What can hang from each mark:
novu: fitodap pudi tebem
numal: fefe
tutem: vuluf
fitodap: novu
tebem: novu
kagig: numal pudi
pudi: kagig novu
vuluf: fitodap tutem
fefe: numal

Known rows, with every way that one mark hangs from another:
vuluf[fitodap[novu[pudi[kagig] tebem]] tutem]: 13 18 9 1 -28 -17 78 22 33 3 -64 -54 -35 44 58 13 18 -8 24 17 -3
fefe[numal]: 26 27 5 2 37 -18 -61 26 27 38 9 56 -3 22 7 20 -13 -35 -60 -3 -19
tutem[vuluf[fitodap[novu[pudi[kagig] tebem]]]]: 2 14 -3 -6 2 -23 -6 49 22 -2 -37 -40 -14 24 33 -4 17 -28 -21 9 -4
tebem[novu[fitodap pudi[kagig[numal]]]]: -10 9 -13 2 -3 -30 -26 -1 44 70 10 7 16 16 -8 0 14 15 19 -12 -15
tebem[novu[fitodap pudi[kagig]]]: -6 4 -10 8 -16 -29 -4 9 42 59 -1 -1 19 20 9 -5 14 0 17 -11 -20
novu[pudi[kagig[numal]]]: -11 17 7 4 -10 -20 -56 -28 19 26 12 -22 -28 27 -3 11 12 4 12 1 24
kagig[numal[fefe] pudi]: 9 41 -14 -12 35 -13 -34 -26 13 58 8 34 0 8 -30 11 1 47 -23 -3 57
kagig[numal[fefe] pudi[novu[fitodap]]]: 5 33 -18 -14 25 -7 3 -27 30 60 -2 55 24 1 -42 8 4 53 -13 -7 29
kagig[numal[fefe] pudi[novu[fitodap tebem]]]: 10 23 -21 -22 17 -3 -19 -29 18 58 -8 36 27 3 -48 11 2 42 -1 -5 29
kagig[numal[fefe] pudi[novu]]: -1 40 -12 -11 29 -6 -20 -28 25 38 4 55 -5 7 -37 6 6 51 -26 -5 38
tutem[vuluf[fitodap[novu[pudi[kagig[numal]]]]]]: -6 28 -3 -6 20 -27 -9 40 34 7 -21 -16 -19 19 20 -3 18 -5 -25 7 0
fitodap[novu[pudi]]: 4 20 15 16 -3 -20 28 27 25 38 -19 13 -3 31 45 -3 10 -12 11 5 12
tebem[novu[fitodap]]: 4 16 -14 10 9 -33 3 38 47 62 -9 35 13 15 9 -5 -2 -24 -21 -14 -33
novu[fitodap]: 18 16 -4 12 -1 -28 17 22 31 51 -22 14 8 17 11 9 -10 -38 -15 -5 -15
fitodap[novu[pudi[kagig] tebem]]: -5 4 12 7 -27 -11 -21 20 11 28 -24 -25 -16 36 30 4 13 -40 26 6 8
novu[fitodap pudi[kagig] tebem]: 11 -15 -4 -4 -43 -16 -25 -19 7 48 -21 -62 22 26 2 14 7 -26 46 1 2
tutem[vuluf]: 5 26 0 0 17 -29 -58 43 19 -15 -8 -13 -26 17 29 -2 2 -48 -49 -2 10
tutem[vuluf[fitodap]]: 12 30 -9 -2 25 -32 -3 50 31 -7 -29 -15 -23 16 26 -3 4 -27 -60 4 -8
tutem[vuluf[fitodap[novu[pudi[kagig[numal]] tebem]]]]: -2 20 -5 -13 14 -24 -25 39 24 6 -25 -32 -16 21 15 1 17 -14 -16 9 1
kagig[numal pudi]: 3 38 -10 -3 25 -21 -50 -40 26 55 14 -2 -33 15 -30 4 -4 49 -21 -5 46
kagig[numal[fefe]]: 4 39 -4 -7 41 -19 -47 16 15 40 5 69 -5 12 -18 22 -4 -16 -32 -2 21

Rows:
-15 8 -9 -11 -15 -1 -48 6 21 26 -16 35 -6 13 -45 24 6 -49 -3 -6 -25 -> pudi[kagig[numal[fefe]] novu[fitodap tebem]]
4 0 1 10 -32 -21 8 -15 25 49 -12 -33 18 23 12 8 10 -8 30 -1 1 -> novu[fitodap pudi[kagig]]
5 21 -17 -14 10 -11 -31 -43 31 55 -2 -1 -6 11 -47 5 -2 45 1 -7 19 -> kagig[numal pudi[novu[fitodap tebem]]]
29 -10 -5 -7 -21 -22 -3 -12 9 56 -22 -42 45 23 11 11 0 -9 44 2 9 -> novu[fitodap pudi tebem]
-29 29 2 1 -2 -3 -51 7 28 1 -2 58 -44 16 -31 17 11 -39 -34 -6 -15 -> pudi[kagig[numal[fefe]] novu]
-33 27 5 9 -7 -10 -63 -4 38 -2 3 28 -71 22 -31 11 7 -37 -31 -7 -22 -> pudi[kagig[numal] novu]
-9 8 10 0 -15 -12 -38 10 12 38 -12 -17 -17 33 11 8 12 -26 29 5 13 -> fitodap[novu[pudi[kagig[numal]] tebem]]
-14 -1 -2 6 -43 -6 -27 10 28 7 -30 -11 -31 23 -16 11 3 -70 -6 -7 -42 -> pudi[kagig novu[fitodap tebem]]
9 5 -4 2 -16 -13 4 16 30 20 -32 14 -2 20 -6 7 -6 -49 -9 -5 -33 -> pudi[novu[fitodap tebem]]
-20 6 -6 -5 -21 -7 -56 -6 31 21 -11 5 -32 19 -44 18 2 -47 -2 -8 -34 -> pudi[kagig[numal] novu[fitodap tebem]]
9 8 11 5 -12 -15 2 25 12 39 -25 -11 2 34 37 2 8 -26 24 7 14 -> fitodap[novu[pudi tebem]]
6 18 -6 1 -14 -8 -14 -25 22 17 -18 -21 -31 22 -7 -6 1 12 -21 -4 19 -> kagig[pudi[novu[tebem]]]
7 31 -4 1 25 -29 19 69 35 1 -38 2 -19 19 38 -7 8 -32 -52 6 -11 -> tutem[vuluf[fitodap[novu]]]
0 -4 5 -1 -37 -14 -64 -19 -1 12 -9 -64 -21 34 10 12 10 -30 24 4 19 -> novu[pudi[kagig] tebem]
-2 27 -11 -12 12 -10 -55 -44 26 33 5 -2 -33 16 -43 3 0 41 -12 -5 30 -> kagig[numal pudi[novu[tebem]]]
8 28 12 10 -22 -21 99 24 44 3 -59 -33 -38 41 65 9 20 4 13 15 -4 -> vuluf[fitodap[novu[pudi[kagig]]] tutem]
